What can hang from each mark:
mizeda: dazug
dazug: mizeda nudup sono vopu
pegu: dazug vopu
nudup: mizeda pegu sono
sono: nemal
vopu: dazug mizeda pegu sono vavifel vivore

Known rows, with every way that one mark hangs from another:
pegu[dazug vopu]: [ 0.96  1.47 -1.64 -2.07  1.02  1.45 -0.53 -0.11  1.24  1.98 -1.20 -1.45
  1.43  1.63  1.02  1.60  1.69  3.90  3.16  0.45  2.42 -0.39  2.10  1.14
 -1.47]
vopu[mizeda pegu sono vavifel vivore]: [-2.78  0.84 -3.92 -0.67 -0.67 -2.34  0.05  1.16  2.38 -3.12 -2.33 -2.31
 -0.31  0.91 -0.73  5.50  1.18  2.62 -1.50  1.62  3.83 -0.65  3.12 -0.03
  2.47]
mizeda[dazug[nudup[pegu[vopu[vivore]]]]]: [ 1.19  0.80 -2.31 -1.22  0.39  1.72 -2.11  1.34  1.16  0.35 -1.62 -1.26
  2.22 -0.05  1.14  1.41  0.32  3.42  0.70 -0.24  0.40 -1.07  2.77  1.11
 -1.00]
vopu[dazug[mizeda nudup sono] pegu vavifel]: [-1.19  0.13 -2.99 -0.62 -1.64 -1.08 -1.62  2.69  0.20 -0.53 -0.06 -1.21
  0.75  0.49  1.07  3.36 -0.69  1.17 -1.31 -0.20  2.27 -2.14  2.05  0.52
  1.20]
pegu[dazug[mizeda nudup sono] vopu[vavifel]]: [-0.42  0.16 -1.92 -0.73 -1.91  0.84 -1.36  2.08 -0.23  2.85 -0.21 -0.77
  1.55  0.92  1.26  2.41 -0.32  2.02  2.86 -0.25  1.68 -1.90  0.62  1.75
 -0.93]
dazug[mizeda nudup vopu[pegu sono vavifel vivore]]: [-1.80 -0.17 -4.29  1.12 -2.09 -1.27 -3.16  2.40  1.45 -0.80 -0.77 -1.33
  0.48 -0.63  0.10  4.34 -1.43  0.90 -1.41 -0.96  1.33 -2.58  1.05  0.53
  0.76]
nudup[mizeda[dazug] pegu[vopu] sono]: [ 0.88  1.11 -3.09  1.26  0.67  1.53 -1.61  1.91  2.33 -0.51 -1.42 -1.36
  0.75  0.69  0.13  2.32  0.81  1.26 -0.30  0.79  2.94 -0.13  4.46  0.55
 -0.55]
vopu[mizeda vavifel vivore]: [-1.28  1.32 -3.28 -1.01 -0.22 -0.52  0.07  1.24  2.51 -0.60 -1.86 -2.83
  1.15  0.47 -0.77  3.94  1.40  2.97  0.42  1.54  2.22 -0.35  2.55  0.28
  1.35]
dazug[sono]: [ 0.67  0.32 -1.75 -4.66  0.72 -0.17 -2.04  0.83  1.18  1.78 -0.09 -1.27
  1.19 -0.99  0.48  2.63 -1.03  2.18  0.59 -0.21  0.06 -1.15  1.39  1.16
 -1.14]
vopu[sono]: [ 0.20  1.27 -2.78 -3.99  2.06 -0.41 -1.58  0.79  1.98  0.29 -0.61 -2.04
  0.82 -0.06  0.00  3.42 -0.19  2.86 -0.46 -0.51  0.93 -0.17  1.87  0.54
 -0.78]
mizeda[dazug[sono[nemal] vopu[pegu vavifel vivore]]]: [-0.19 -0.01 -1.51 -1.42 -0.60  0.40 -2.98  1.45 -0.14 -0.48 -0.56 -0.79
  1.95 -0.32  1.30  1.88  0.00  2.31  0.03  0.63  1.49 -1.28  1.62  1.74
  0.16]
mizeda[dazug[nudup[pegu] sono[nemal] vopu[vivore]]]: [ 0.27 -0.25 -1.93 -0.98 -0.94  0.75 -3.47  1.84  0.43  0.81 -1.17 -0.34
  2.22 -1.26  1.34  0.95 -0.87  2.02  0.28 -0.60 -0.49 -1.48  1.37  1.90
 -1.06]
vopu[mizeda pegu vavifel vivore]: [-1.70  0.89 -3.11 -0.57 -0.48 -1.28  0.00  0.86  2.33 -2.21 -2.07 -2.35
 -0.02  0.61 -0.61  4.18  1.56  2.40 -0.41  1.90  3.37 -0.92  3.50 -0.10
  2.10]
mizeda[dazug[nudup sono vopu]]: [ 1.81 -0.39 -1.79 -2.15 -0.86  0.90 -3.53  1.65 -0.04  1.92 -0.45 -0.57
  2.86 -1.51  1.84  2.40 -0.72  2.22  0.13 -0.63 -0.46 -1.33  0.18  1.62
 -1.68]
dazug[nudup]: [ 0.78  0.48 -2.37 -2.98  0.95  0.19 -2.19  1.27  1.64  1.95 -0.47 -1.57
  1.34 -0.87  0.63  1.76 -0.20  2.26  0.49 -1.24 -0.35 -1.34  1.59  0.65
 -1.79]
mizeda[dazug[nudup[sono] vopu]]: [ 1.94  0.24 -2.39 -0.71  0.21  1.37 -3.17  2.20  0.85  1.16 -0.68 -1.17
  2.57 -0.68  1.68  2.50  0.24  1.83 -0.65 -0.74  0.53 -0.93  0.96  1.03
 -1.62]
dazug[nudup[mizeda] sono]: [ 0.05 -0.41 -2.92 -2.38 -1.24 -0.98 -2.72  1.48  1.11  2.55 -0.29 -0.62
  1.46 -1.87  0.31  2.42 -0.96  1.01  0.22 -0.54 -0.29 -1.69  1.60  1.19
 -2.00]
mizeda[dazug]: [ 2.49  1.30 -1.45 -3.73  2.25  1.87 -1.95  0.73  0.79  0.87 -0.34 -1.96
  2.71 -0.18  1.11  1.84  0.81  3.43  0.40  0.53  0.36  0.00  2.31  0.99
 -1.38]
dazug[mizeda nudup sono vopu]: [ 0.63 -0.89 -2.72 -1.67 -1.75 -0.26 -3.80  2.33  0.82  2.98  0.36 -0.63
  1.65 -2.10  0.63  3.15 -2.91  0.08  0.15 -1.54 -1.27 -2.34 -0.85  1.64
 -1.49]
nudup[pegu sono]: [ 0.37  1.44 -2.62 -1.40  1.90  0.81 -1.29  2.14  2.92 -0.33 -0.86 -1.96
 -0.52 -0.01  0.06  2.29 -0.29  0.99 -0.76 -0.71  1.76 -0.98  3.80 -0.26
 -0.38]
vopu[mizeda sono[nemal] vavifel]: [-1.99  0.86 -2.37 -2.28  1.34 -1.08 -0.03  2.08  1.65 -0.33 -0.80 -2.31
  0.26  0.84 -0.78  3.54  0.89  1.85 -0.09  0.53  2.11  0.97  1.22  0.91
  1.22]
nudup[mizeda[dazug] pegu[vopu] sono[nemal]]: [ 0.07  0.90 -2.43  1.08  1.46  1.48 -1.64  2.23  2.03 -0.28 -1.04 -1.11
  0.71  1.01 -0.01  0.90  0.77  0.77  0.10  0.51  2.65  0.30  4.20  1.19
 -0.59]
nudup[mizeda pegu[dazug vopu] sono]: [ 0.00  1.59 -3.25  1.73  0.11  0.92 -0.68  1.36  2.66  0.33 -1.65 -1.30
 -0.23  1.16 -0.04  1.99  1.51  1.07  1.00  0.70  3.92 -0.42  4.73  0.21
 -0.89]
vopu[dazug[sono] mizeda pegu vavifel vivore]: [-2.39  0.70 -3.74  0.04 -2.10 -2.23  0.46  1.32  1.64 -2.74 -2.43 -1.91
  0.67  1.34  0.06  4.77  1.43  2.73 -1.32  2.24  4.34 -0.79  3.18  0.31
  3.02]

Rows:
[ 1.69  0.06 -1.62 -3.54  0.06  0.85 -2.75  1.65 -0.09  1.88 -0.29 -0.86
  2.93 -1.16  1.72  2.06 -0.54  2.60  0.19 -0.27 -0.64 -1.08  1.10  1.63
 -1.82] -> mizeda[dazug[nudup sono]]
[-1.65  1.40 -3.82 -0.16 -0.29 -0.69 -0.82  2.72  1.53 -1.34 -1.37 -1.92
  0.41  1.05  0.55  3.20  0.52  2.97 -1.39 -1.16  2.57 -0.74  2.63 -0.25
  1.20] -> vopu[dazug[nudup[pegu]] sono vavifel]
[-2.15  0.89 -3.90  0.31 -2.27 -0.87 -1.10  2.44  1.34 -0.92 -1.80 -1.51
  1.27  0.40  0.71  2.55  0.06  3.12 -0.62 -0.32  2.12 -2.00  2.97  0.34
  1.28] -> vopu[dazug[nudup[pegu] sono] vavifel vivore]
[-1.56  0.35 -3.61  0.29 -0.22 -0.49 -1.97  1.38  2.54  0.40 -1.72 -0.96
  0.32 -0.18 -0.56  1.35 -0.09  1.84  0.58 -0.81  1.03 -1.06  3.19  0.98
 -0.84] -> dazug[nudup[mizeda pegu[vopu[sono[nemal] vivore]]]]
[-1.28  0.43 -4.12  2.73 -2.39 -0.18 -2.81  1.79  2.58 -0.04 -1.70 -1.18
  0.36 -1.23 -0.39  2.18  0.22  1.36  0.01 -0.76  1.39 -2.17  3.04 -0.07
 -0.01] -> dazug[nudup[mizeda pegu] vopu[vavifel vivore]]
[-2.19  0.75 -2.11 -1.18  0.25 -0.89 -1.35  2.17  0.05 -0.33  0.04 -1.16
 -0.13  1.02  0.72  2.02  0.42  1.05  0.01 -0.36  2.63 -1.26  2.23  0.85
  0.21] -> vopu[pegu[dazug[mizeda nudup]] sono[nemal] vavifel]
[-2.25  1.35 -3.13 -1.03  0.88 -1.41  0.75  2.25  1.65 -1.39 -1.35 -2.53
  0.96  2.05 -0.35  3.66  1.73  2.63 -0.95  0.84  3.45  1.56  1.58  0.75
  2.17] -> vopu[dazug mizeda sono[nemal] vavifel]
[-2.44  1.26 -2.70  0.00 -0.42 -0.37  0.81  0.94  1.36 -0.06 -2.36 -1.78
  1.01  2.65 -0.01  2.98  2.38  3.72  2.49  1.50  3.98  0.39  1.86  1.65
  0.86] -> pegu[dazug vopu[mizeda sono[nemal] vavifel vivore]]
[-1.82  0.59 -3.01 -0.54 -0.58  0.04 -0.89  1.84  1.03  0.08 -0.84 -1.68
  1.86  2.05  0.20  2.61 -0.28  3.20  1.14  0.43  2.50 -0.88  1.56  1.88
  1.14] -> pegu[vopu[dazug[mizeda sono[nemal]] vavifel vivore]]
[-2.68  1.11 -4.15 -0.77  0.50 -2.91  0.47  0.73  2.46 -3.29 -2.88 -2.03
  0.64  1.82 -0.47  3.85  1.60  2.90 -1.99  1.72  3.87  0.79  3.11  0.94
  2.30] -> vopu[dazug mizeda pegu sono[nemal] vivore]
[-0.99  1.10 -3.08 -2.36  1.22 -0.80 -0.51  1.17  1.75 -1.05 -2.10 -2.19
  2.38  0.58 -0.36  3.28  1.04  3.17 -0.57  1.65  1.24  1.23  1.90  1.82
  0.55] -> vopu[mizeda[dazug] sono[nemal] vivore]
[-2.38  1.18 -3.02 -1.44  0.42 -2.22  0.36  0.17  1.90 -1.79 -2.51 -1.59
  0.28  1.20 -0.23  3.15  1.89  2.41 -0.09  1.92  3.44  0.32  3.07  1.10
  0.93] -> vopu[mizeda pegu[dazug] sono[nemal] vivore]
[-0.42  0.88 -2.60 -0.43 -0.16  0.90 -0.25  1.04  1.59 -0.42 -2.12 -2.17
  2.06  1.61  0.09  3.60  1.58  4.09  1.48  1.62  2.74  0.00  2.05  1.21
  1.03] -> pegu[vopu[mizeda[dazug] vavifel vivore]]
[ 0.68  0.60 -1.71 -2.98 -0.69  0.07 -1.59  1.00  0.32  2.90 -0.55 -0.78
  1.76 -0.61  1.52  1.60  0.30  2.34  1.86 -0.35  0.55 -1.50  1.43  1.19
 -2.24] -> pegu[dazug[nudup sono]]
[ 0.34  0.95 -2.71 -1.59  0.36 -0.46 -0.54  0.13  1.94 -1.89 -2.40 -2.03
  1.61  0.28  0.18  3.68  1.61  3.00 -0.67  2.50  2.33 -0.13  3.52  0.65
  0.86] -> vopu[mizeda[dazug] pegu vivore]
[-0.64  0.86 -3.56 -1.64  0.18 -1.44 -0.56  0.43  1.89 -2.82 -2.72 -2.01
  1.24  0.46  0.01  5.03  1.23  3.15 -1.80  2.23  2.78  0.21  3.13  0.73
  1.30] -> vopu[mizeda[dazug] pegu sono vivore]
[-0.28  0.47 -2.99 -0.48  0.89  0.47 -1.24  2.34  1.53  1.12 -0.68 -1.52
  1.74  1.82  0.61  1.98 -0.19  2.02  0.50 -0.82  1.78 -0.47  1.22  1.65
 -0.42] -> pegu[vopu[dazug[mizeda nudup[sono[nemal]]]]]
[-1.06  1.24 -4.10 -1.15  0.49 -0.53 -0.61  0.47  2.28 -0.98 -2.34 -1.97
  1.67  2.13  0.17  3.70  0.70  4.78  0.21  0.26  3.05 -0.13  2.20  1.18
  0.60] -> pegu[vopu[dazug sono vivore]]
[-0.26 -0.16 -3.10 -1.52 -1.68 -1.12 -1.87  0.67  2.15  0.76 -1.78 -1.29
  1.36 -1.19 -0.17  4.23 -0.57  1.91  0.23  0.82  0.92 -0.94  0.47  1.31
  0.13] -> dazug[sono vopu[mizeda vivore]]
[ 0.17  1.40 -3.60  0.22  1.06  0.26 -1.46  1.90  3.33 -0.27 -0.95 -1.80
 -0.43 -0.42 -0.70  2.42  0.28  0.17 -1.08  0.13  2.29 -0.59  4.83 -0.40
 -0.66] -> nudup[mizeda pegu sono]
[-2.87  0.96 -5.01  0.79 -1.52 -2.06 -1.14  2.42  1.33 -2.88 -1.52 -1.97
  0.84  1.35  0.30  4.49 -0.02  2.52 -2.49  0.09  3.33 -1.75  3.00  0.12
  2.22] -> vopu[dazug[mizeda nudup] pegu sono vavifel vivore]
[-0.23  1.19 -2.79 -0.84  0.64  0.58 -0.32  0.47  3.26 -0.57 -2.53 -1.88
  0.01  0.71 -0.69  2.57  0.41  2.93  1.23  0.54  1.99 -0.43  3.41  0.44
  0.62] -> nudup[pegu[vopu[mizeda vivore]]]
[-0.54 -0.34 -1.81 -2.68 -0.03 -0.03 -2.72  2.92  0.86  2.34  0.54 -0.63
  0.59 -1.55  0.14  0.76 -3.06 -0.45  0.38 -1.63 -1.69 -1.92  1.15  1.78
 -1.16] -> dazug[mizeda nudup[pegu] sono[nemal]]
[ 0.31  0.50 -1.74 -0.35  0.86  1.73 -2.02  2.98  0.60  0.28 -0.74 -1.17
  1.52  0.68  1.37  1.04  0.37  1.93  0.24 -0.74  1.30 -0.79  2.37  1.17
 -0.69] -> mizeda[dazug[nudup[pegu[vopu[vavifel]] sono[nemal]]]]
[-3.05  1.73 -3.92 -0.85  0.58 -1.29 -0.52  1.93  1.55 -1.94 -1.37 -2.41
  1.52  2.00 -0.08  2.61  1.16  3.94 -0.90  0.20  3.05  0.05  2.59  0.90
  1.75] -> vopu[dazug sono[nemal] vavifel vivore]
[-1.14 -0.70 -3.53  0.06 -3.20 -0.59 -3.51  2.83  0.79  1.72 -0.13 -0.97
  1.71 -1.61  0.41  3.71 -2.49  0.59  0.05 -1.11 -0.34 -3.00 -0.26  1.45
 -0.21] -> dazug[mizeda nudup sono vopu[vavifel vivore]]
